Each row was made from one small tree. The marks that hang from a mark follow it in brackets, in alphabetical order. Every link used is in the known rows. Write each row's tree.
Known rows
kufab{fakapem}: [-0.12  0.22 -0.38 -1.99  2.07 -2.19  0.22 -0.10  0.86  1.29 -1.18 -0.53
 -0.53  0.61 -1.98  0.07 -0.69  0.62  3.47  1.14 -1.65]
fakapem{kufab mufozes{givop tivug}}: [ 1.02  0.55 -0.17 -0.74  0.92 -0.01 -0.10  0.51 -1.54  0.24 -0.11  0.72
  0.49 -0.75  0.02 -0.65 -0.29 -0.11 -0.87  0.98  0.30]
pono{kufab{fakapem{mufozes{givop}}} nufi}: [ 0.45  0.55  0.10 -0.67  1.38 -0.67  0.55  1.56 -2.34 -3.21 -1.13  0.48
 -0.54  0.52 -2.84 -0.05  0.85  0.79 -2.57  2.44 -1.97]
pono{kufab{fakapem{mufozes}} nufi}: [-0.45  0.62  0.09 -0.88  1.33 -1.21  0.31  1.06 -1.86 -2.49 -1.20  0.03
 -1.39  0.04 -3.90 -0.24  0.03  0.17 -1.54  1.97 -2.35]
mufozes{fakapem}: [-0.95 -0.17 -0.05  0.00 -0.09 -2.15 -0.70 -0.54  1.10  2.58 -0.07 -0.85
  0.00  1.59 -0.55 -0.99 -2.08 -0.43  2.06 -1.01 -1.43]
kufab{fakapem{mufozes{givop tivug}}}: [ 1.29  0.92  0.22 -1.34  1.05 -0.29 -0.01  1.00 -2.10 -2.67 -0.84  0.29
 -0.13 -0.87 -0.85 -0.11  1.73  0.97  0.33  3.14 -1.13]
bidote{mufozes}: [-0.30 -0.03  0.86 -0.56  1.01 -2.92 -0.34 -0.90  1.16  1.98 -0.97 -0.65
  0.15 -0.05 -1.35 -0.58 -1.57  0.00 -0.87  0.14 -1.64]
pono{kufab{fakapem{mufozes{bidote}}} nufi}: [-0.48  0.62  0.55 -0.97  0.21  0.21  0.60  0.81 -1.26 -2.58 -1.58 -0.06
 -0.78 -0.72 -3.54  0.76  1.99  0.03 -1.56  1.12 -1.29]
tivug{mufozes{bidote givop{nufi}}}: [ 0.26 -0.74 -0.24  1.00 -0.48  2.22  0.24 -0.65  1.37  0.61  0.75 -0.01
  1.13 -0.05  2.72  1.08  2.30 -0.42 -0.09 -0.75  0.71]
mufozes{bidote fakapem givop{nufi} tivug}: [ 0.35 -0.06  0.11  1.29 -1.45  2.95  0.15 -0.48  0.14 -1.45  0.80 -0.01
  1.33 -0.02  1.88  0.34  2.85 -0.38 -0.72  0.04  0.76]
pono{kufab{fakapem{mufozes{tivug}}} nufi}: [-0.10  1.23  0.39 -0.84  0.74 -0.59  0.59  0.99 -3.00 -4.83 -1.25  0.16
 -1.58 -0.96 -3.33  0.00  0.10 -0.17 -3.47  2.76 -1.68]
tivug{mufozes{bidote fakapem givop}}: [-0.54 -0.18  0.43  0.79 -2.12  0.26 -0.40 -0.53  1.62  1.21  0.10 -0.27
  0.87  1.03  2.77  0.95 -0.81 -0.42  0.00 -2.16  0.82]
givop{nufi}: [-0.17 -0.77 -0.65  0.14  1.74 -0.20 -0.05 -0.69  0.90  1.78  0.58 -0.54
  0.26  0.44 -0.72 -0.98  1.13 -0.34  2.00  0.34 -1.53]
givop{mufozes{fakapem tivug} nufi{pono}}: [-0.63 -0.41 -0.06  2.21 -1.83 -0.26 -0.29 -0.40  0.34 -1.99  2.18 -0.12
 -0.87 -0.06  1.70 -0.83 -0.88  0.35  0.59 -0.65  1.14]
nufi{pono{kufab}}: [-0.53 -1.25 -0.07 -0.86  2.03 -2.39  0.49  0.21 -0.07  1.35 -0.57 -0.47
 -1.15  0.68 -0.50 -0.46 -2.84  0.32 -0.98 -1.37 -0.24]
bidote{mufozes{fakapem givop{nufi} tivug}}: [ 0.53  0.14  0.51  1.89 -0.92  1.52 -0.42 -0.47  0.11 -2.09  0.77  0.14
  0.70 -0.05  1.36 -0.56  0.65 -0.01 -3.50  1.24 -0.45]
tivug{mufozes{bidote fakapem{kufab} givop}}: [-0.55 -0.11 -0.31  0.46 -1.80  1.40 -0.17 -0.50  2.30  2.92  0.29  0.31
  0.79  1.14  2.73  1.20 -2.47 -0.76  0.30 -2.99  2.19]
kufab{fakapem{mufozes{bidote}}}: [ 0.06  0.22  0.41 -1.67  0.61 -0.07 -0.21  0.36  0.22  0.30 -1.30 -0.42
 -0.12 -1.11 -2.33  0.49  2.69  0.45  3.38  1.03 -1.13]
pono{kufab{fakapem{mufozes{givop tivug}}}}: [ 1.24  0.74 -0.09 -1.41  1.03 -0.30  0.54  1.16 -3.49 -2.55 -0.89  0.66
 -0.83 -0.54 -1.34  0.68  0.87  0.75 -2.44  2.94 -0.57]
givop{mufozes{tivug} nufi{pono}}: [-0.04 -0.52 -0.03  1.28 -0.12 -0.97  0.33 -0.43 -0.03 -1.77  1.61 -0.09
 -0.69 -0.88  1.28 -0.51  0.03  0.58  0.16  0.27  0.96]
pono{nufi}: [-0.82  0.30  0.44 -0.27  1.30 -2.36  0.13 -0.40  0.65 -0.28 -0.87 -0.85
  0.23  0.95 -1.80 -1.12 -1.17 -0.35 -0.16  0.15 -2.33]
givop{mufozes{fakapem tivug}}: [-0.63  1.03  0.31  0.77 -2.24 -3.48 -0.33 -1.09 -0.40  0.19  1.10 -0.24
 -0.31  0.51  0.49 -0.21 -2.41 -0.18  0.43 -0.44  0.35]

Which tree is each row?
[ 0.11 -1.69  0.08  1.27 -0.09  2.87  0.23  0.09  1.95 -0.77  0.67 -0.16
  0.58 -0.27  3.68  0.60  1.53  0.37 -0.18 -1.67  1.32] -> tivug{mufozes{bidote givop{nufi{pono}}}}
[-0.97  0.40  0.47  0.55 -2.38 -2.84 -0.32 -1.18  1.43  2.47  0.81 -0.50
  0.47  0.69  0.12  0.50 -0.47 -0.04  2.46 -2.07  0.75] -> givop{mufozes{bidote fakapem}}
[-1.41 -0.19  0.40  0.55 -2.22 -0.20 -0.65 -1.08  2.12  1.92  0.01 -0.88
  0.04  0.62  1.61  0.80 -1.68 -1.09  1.08 -2.66  0.37] -> tivug{mufozes{bidote fakapem}}
[-0.13 -0.81  0.34 -1.41  0.95  0.42  0.35  1.22 -0.51 -1.09 -1.40 -0.10
 -1.44 -1.29 -1.87  0.79  1.07  0.96  0.45 -0.13  0.02] -> nufi{pono{kufab{fakapem{mufozes{bidote}}}}}
[-0.30 -0.65 -1.38  1.85 -0.70  2.87 -0.45 -0.30  1.86  2.09  1.80  0.69
  0.28  1.61  2.82 -0.08 -1.96 -0.85  0.36 -1.47  1.30] -> tivug{mufozes{fakapem{kufab} givop{nufi}}}
[ 1.02  0.61  0.28 -0.82 -0.07  1.59  0.23  0.23 -1.00  0.01 -0.53  0.59
  1.05 -1.46  0.23  0.33  1.59 -0.30 -0.74  0.08  1.30] -> fakapem{kufab mufozes{bidote givop tivug}}
[ 0.18  0.61 -0.01 -0.11 -1.10  1.43  0.34 -0.34  0.69  0.83 -0.16  0.36
  1.07  0.40  1.50  0.76 -0.97 -0.48 -0.43 -1.39  2.07] -> mufozes{bidote fakapem{kufab} givop tivug}
[-0.38 -0.95 -0.42 -1.73  2.31 -1.70  0.74  0.73  0.09  0.11 -1.17 -0.28
 -1.88  0.52 -1.37  0.37 -2.51  1.11  0.74  0.08 -0.38] -> nufi{pono{kufab{fakapem}}}
[-0.63  0.64 -0.50 -0.28 -0.33 -0.36 -0.18 -0.65  0.57  1.68  0.12 -0.03
 -0.35  0.73  0.00 -0.49 -3.64 -0.96  0.68 -1.10  0.63] -> mufozes{fakapem{kufab} tivug}
[ 0.84 -1.62 -0.81  0.78  2.07  2.84 -0.33  1.27  0.37  0.25  1.04  0.72
  0.10 -0.35  0.70 -1.61  1.32  0.68  0.95  0.04  0.45] -> fakapem{kufab mufozes{givop{nufi{pono}}}}
[-0.81 -0.15 -0.13  1.76 -2.50 -0.16 -0.25 -1.23  1.56  1.59  1.95 -0.23
  0.58  0.25  0.31  0.39  1.73 -0.28  2.54 -1.40  0.77] -> givop{mufozes{bidote fakapem} nufi}
[ 0.68 -0.11 -0.48 -0.79  1.57 -0.46 -0.39  0.58 -0.41  2.38 -0.11  0.60
  0.72  0.29 -0.69 -1.01 -0.41  0.16  0.94  0.21 -0.22] -> fakapem{kufab mufozes{givop}}
[ 0.12  0.66  0.23 -0.98 -0.20  1.04  0.04 -0.19 -0.42  1.01 -0.61  0.10
  0.22 -1.75 -0.98  0.11  0.82 -0.95  0.23 -0.35  0.98] -> fakapem{kufab mufozes{bidote tivug}}
[ 0.03 -1.55  0.11  1.48 -0.44  2.93 -0.17  0.34  1.85 -0.63  0.79 -0.24
  0.94  0.68  2.26 -0.32  2.04  0.66  1.19 -1.59  0.68] -> mufozes{bidote fakapem givop{nufi{pono}}}
[-0.91  0.09  0.11  0.22 -0.24 -1.09 -0.70 -0.73  2.25  3.19 -0.21 -0.07
 -0.16  0.76 -0.78 -0.58 -3.85 -0.56 -0.45 -1.46 -0.16] -> bidote{mufozes{fakapem{kufab}}}
[ 0.33  0.84  0.41  0.47 -0.77  0.06 -0.21 -0.34  0.52  0.20 -0.23  0.57
  0.44  0.16  1.05 -0.24 -3.10 -0.13 -3.22 -0.21  0.95] -> bidote{mufozes{fakapem{kufab} givop tivug}}
[ 0.13  0.57 -0.22 -0.88  0.75 -0.42 -0.32  0.02 -0.99  0.93 -0.24  0.24
 -0.40 -1.04 -1.10 -0.89 -1.09 -0.83  0.21  0.49  0.00] -> fakapem{kufab mufozes{tivug}}
[-0.56  0.48  0.12  1.84 -2.95  0.54  0.02 -1.36  0.40 -0.82  1.88 -0.11
  0.35 -0.59  1.01  0.76  1.80 -0.51  0.66 -0.57  1.47] -> givop{mufozes{bidote fakapem tivug} nufi}
[-0.06 -0.90 -0.13 -1.18  1.76 -1.07  0.03  1.49 -1.21 -0.97 -0.99 -0.07
 -2.03 -0.44 -2.13 -0.37 -0.73  1.13  0.45  0.79 -0.88] -> nufi{pono{kufab{fakapem{mufozes}}}}
[-1.43 -0.12 -0.78  0.40 -1.04 -0.49 -0.74 -0.75  2.24  3.62  0.57 -0.09
 -0.72  1.50  1.25 -0.02 -4.98 -1.27  1.38 -2.64  0.79] -> tivug{mufozes{fakapem{kufab}}}
[ 0.09 -0.23  0.45 -0.22 -0.41 -0.51  0.20 -0.63  1.26  1.39 -0.44 -0.27
  1.09  0.23  2.29  1.24  0.06 -0.18 -0.13 -1.40  0.61] -> tivug{mufozes{bidote givop}}
[ 0.89  0.10  0.05 -1.65  0.78  0.17  0.60  1.04 -1.67 -0.38 -1.23  0.51
  0.02 -0.58 -1.66  1.37  2.56  0.85 -0.42  1.23 -0.24] -> pono{kufab{fakapem{mufozes{bidote givop}}}}
[ 1.09  0.52  0.52 -0.36  0.66 -1.22 -0.34  0.45 -2.31 -1.35 -0.29  0.02
  0.60 -0.77  0.12 -0.89  1.46  0.17 -1.33  1.75 -1.13] -> fakapem{mufozes{givop tivug}}
[ 0.73 -1.36 -0.96 -0.38  2.60  1.40  1.06  1.24 -0.31 -1.59  0.09  0.49
 -0.93  0.70  0.09  0.31  0.68  1.52 -0.28  1.19  0.08] -> mufozes{givop{nufi{pono{kufab{fakapem}}}}}
[-0.46  0.52 -1.05  1.61 -1.81  0.30 -0.02 -0.98  0.44  0.86  2.51  0.70
 -0.46  0.25  0.57 -0.19 -1.49 -0.83  0.83 -0.53  1.80] -> givop{mufozes{fakapem{kufab} tivug} nufi}
[ 1.00  0.60  0.98 -0.53 -0.25  0.21 -0.03  0.23 -1.61 -1.36 -0.73 -0.10
  1.24 -1.50  0.26  0.08  3.12  0.08 -1.25  0.89 -0.11] -> fakapem{mufozes{bidote givop tivug}}
[ 1.23 -0.05  0.35  0.64 -0.10  3.03  0.05  0.15 -1.43 -2.16  0.51  0.21
  1.28 -1.80  0.58  0.00  5.51 -0.05 -0.99  1.57  0.10] -> fakapem{mufozes{bidote givop{nufi} tivug}}
[ 0.46 -0.03 -0.38  1.46 -0.27  1.57 -0.16 -0.24 -0.51 -1.55  1.21  0.03
  0.66  0.80  1.51 -0.64  1.02 -0.22 -0.85  0.87 -0.42] -> mufozes{fakapem givop{nufi} tivug}
[ 0.13  0.53  0.75  0.18 -1.43  0.34  0.12 -0.41  0.02 -0.62 -0.34 -0.37
  1.19  0.16  1.56  0.45  0.63 -0.09 -0.98 -0.68  0.58] -> mufozes{bidote fakapem givop tivug}
[ 0.02  0.07 -0.38 -1.61  1.49 -1.73  0.09  0.74 -1.77  0.33 -0.91  0.02
 -1.47 -0.06 -3.14  0.19  0.04  0.31  0.55  1.59 -1.48] -> pono{kufab{fakapem{mufozes}}}
